Known rows, with every way that one mark hangs from another:
J447[J937[J264 J462[J804]]]: [-15,  -6, -11,  31,  -1,  -7,  -3, -14,   8,  10,  26, -17,   5,  -4,  -3,
   4,   1, -11, -35]
J710[J804[J462[J937] J632]]: [ 12,   8,  -5,   3,  13, -13,  -9,  -5,   6,  -2,  -7, -15, -24,  -4,  36,
  11,  19,  14,  11]
J710[J804[J632]]: [  7,   8,   2,  -9,  15,  -8, -14, -12,  18,   8,  11,  -8, -18,  -3,  22,
  10,  19,   7, -13]
J264[J224 J937[J447 J462]]: [ -5, -14,  -5, -14,  11,  19,  13,  -6,   8, -12,   4,  -1,  15, -14,  -6,
   8,  -2, -35, -16]
J710[J804[J462 J632]]: [ 13,   6,  -3,  -1,  17, -11,  -5,  -9,  14,   1,   1, -23, -20,   2,  32,
   4,  18,   6,   0]
J462[J804]: [  4,   8,   3,  13,   8,  -9,  -8,  -6,   6,   7,  18, -18,   8,   8,  -6,
   7,  12,  -2, -22]
J937[J264[J224] J462[J804]]: [ -7,   5, -12,   5,   9,   0,   8, -12,  -3,  12,  26,  -7,  12,  13,  -3,
  -8,  -5, -15, -39]
J937[J264[J224] J462]: [ -5,  -3, -14,  -1,   7,  -4,   9, -18,  -6,   5,  19,   8,   6,  13,   2,
  -9,  -6, -16, -34]
J462[J804[J632] J937]: [  4,   8,  -4,   7,   7,  -7, -13,   2,   8,   6,  11,  -8,  -4,   2,   6,
  17,  18,   8,  -7]
J447[J937[J264[J224] J462]]: [-13, -10, -13,   8,   4,  -4,   9, -16,   2,   9,  25,   5,   6,   4,   5,
   0,  -3, -21, -31]
J447[J937[J462[J804[J632 J710]]]]: [ -1,   2,  -6,  13,  17,  -3,  -8,  -1,  23,   8,  21, -18, -10,  -9, -14,
  24,  20,   3, -17]
J447[J937]: [ -2,  -5,   3,  17,   1, -12,  -9, -11,  12,   8,  18,  -6,   1,  -1,   0,
  11,  13,  -9, -15]
J804[J632]: [  8,   0,  -5,  -3,   8,  -9,  -9,  -7,  12,   0,  11,  -2,  -6,   7,   6,
   6,  18,   0, -14]
J462[J804[J710] J937[J447]]: [  6,   2,   7,  10,   6, -13, -12,  -5,   4,   1,  -6, -11,   2, -15, -18,
  30,  15,   4,   9]
J710[J804[J462]]: [ 10,   7,   4,   8,  14, -15,  -5, -11,   4,   2,   1, -26, -13,   3,  24,
  -1,  13,   2,  -3]
J264[J224 J937[J447 J462[J804]]]: [ -7,  -7,  -3,  -9,  14,  25,  12,  -2,   9,  -5,  12, -15,  21, -14, -11,
  12,  -2, -32, -22]
J447[J937[J462[J804[J710]]]]: [ -3,   3,   0,  24,  15,  -8,  -8,  -6,  15,   9,  22, -21,  -3,  -7, -24,
  20,  13,  -2, -18]
J447[J937[J264]]: [ -9, -10,  -6,  17,  -9, -20,  -2, -19,  10,   8,  19,   0,   3,   2,  10,
   7,   7, -10, -22]
J264[J224]: [  5,   5,   1, -10,  11,  -7,   4,  -9,   1,   9,  18,   5,   6,  16,   2,
   2,   7, -10, -18]
J710[J804[J462[J937[J447]] J632]]: [  7,  -5,  -1,   4,  10,  -7,  -7,  -7,   8,  -2, -21, -19, -19, -21,  33,
  16,  13,   5,  19]
J710[J804]: [  6,  10,  10,   1,  11, -12, -13, -17,   9,   9,  11, -11, -13,  -2,  12,
   5,  14,   2, -16]
J937[J447 J462]: [ -1, -12,  -4,  18,   4,   3,  -6, -12,   2,  -4,  -5, -13,   0, -15, -16,
   5,   1, -21, -18]

Rows:
[ 20,   1,  -8,  -2,  12, -21,  -5,  -1,   5,  -8, -10,  -7, -14,   3,  11,
  18,  23,  16,  20] : J804[J462[J937] J632 J710]
[ -8,  -7,  -3,  18, -10, -12,  -5, -12,  -1,   3,  -3,  -7,  11, -12,   2,
  13,   3,  -7,  -9] : J462[J804 J937[J264 J447]]
[  0, -11,   1, -24,   6,  10,  13,  -7,  11,  -8,   5,   3,  19,  -9,   1,
  13,   3, -31,  -7] : J264[J224 J937[J447]]
[-10, -10, -10,  24,  -1,  -1,  -2, -15,   1,   2,   3, -20,  11, -12, -10,
  -1,  -6, -18, -29] : J937[J264 J447 J462[J804]]
[-18,  -2, -11,  14,   8,   0,   9, -11,   5,  18,  33,  -8,  11,   5,   1,
   3,  -3, -18, -36] : J447[J937[J264[J224] J462[J804]]]
[ 22,   1,  -8,  -5,  16, -20,   1,  -3,  13,  -8,  -2, -15, -11,   9,   6,
  10,  24,   7,   8] : J804[J462 J632 J710]
[  8, -12,  -4,  19,   0, -12,  -2,  -6,  -7,  -9, -22, -15,   0,  -8,   8,
  11,   6,  -7,  16] : J804[J462[J937[J447]]]
[ 12,   9,   0,  -5,  16, -14, -10,  -2,  20,   7,  16, -12,  -4,   5,  -9,
  21,  25,  11, -10] : J462[J804[J632 J710]]
[ -6, -18, -11,  18,  -5,  -5,   0, -22,  -1,  -4,  -5,  -7,   4, -13,  -5,
  -3,  -7, -22, -25] : J937[J264 J447 J462]
[ -3, -14,  -4,  13, -13, -14,  -6, -20,  -4,  -2, -12,   7,   4, -12,   6,
  10,   0,  -9,  -4] : J462[J937[J264 J447]]
[-14, -13, -12,  26,  -5,  -9,  -3, -18,   6,   4,  17,  -4,  -1,  -5,   1,
   2,   1, -15, -30] : J447[J937[J264 J462]]
[-11,  -8,  -5,   0,  -1, -13,   8, -16,   6,  15,  27,  11,  10,  10,  14,
   4,   4, -15, -22] : J447[J937[J264[J224]]]
[  9,   8,  -7,   3,  20,  -4,  -8,  -2,  16,   2,  16, -15,  -9,  -2, -17,
  15,  17,   5, -18] : J937[J462[J804[J632 J710]]]
[  1,   4, -10,  13,  15,   5,  -8,  -1,  13,   3,  17, -19,  -5,   1,  -7,
   5,  11,  -2, -28] : J937[J462[J804[J632]]]
[ -4, -11, -12,  -1,   8,  22,   0,   1,  22, -13,   2, -22,   8, -25,  -6,
  15,   7, -22, -18] : J264[J937[J447 J462[J804[J632]]]]
[-11,  -7,  -9,   8,   8,   7,  11, -12,   1,   8,  12,  -9,  17,  -2,  -6,
   0, -10, -25, -30] : J937[J264[J224] J447 J462[J804]]
[ -1,  -9,  -3,  13,  -2, -17,  -3, -19,  -4,  -5, -20, -14,  -9, -18,  30,
   6,   1,  -3,  11] : J710[J804[J462[J937[J264 J447]]]]
[ -7,   3, -18,  -6,  14,   5,   9,  -7,   6,   9,  25,  -2,   5,  10,   7,
  -2,   1,  -8, -35] : J937[J264[J224] J462[J804[J632]]]
[ -5,   7,  -6,   0,   1, -12,   3, -10,  -7,  13,  20,   6,  12,  14,   9,
   6,   2,  -2, -17] : J462[J804 J937[J264[J224]]]
[ 10,   1, -11,  -9,   7, -27,  14, -12, -10,  -2,   0,   7,   1,  16,  14,
   7,   8,   5,  11] : J804[J462[J937[J264[J224]]] J710]
[ 18,   3,  -3,   8,   8, -28,  -5,  -5,  -4,  -8, -10,  -9,  -8,   6,   1,
  13,  17,  11,  18] : J804[J462[J937] J710]
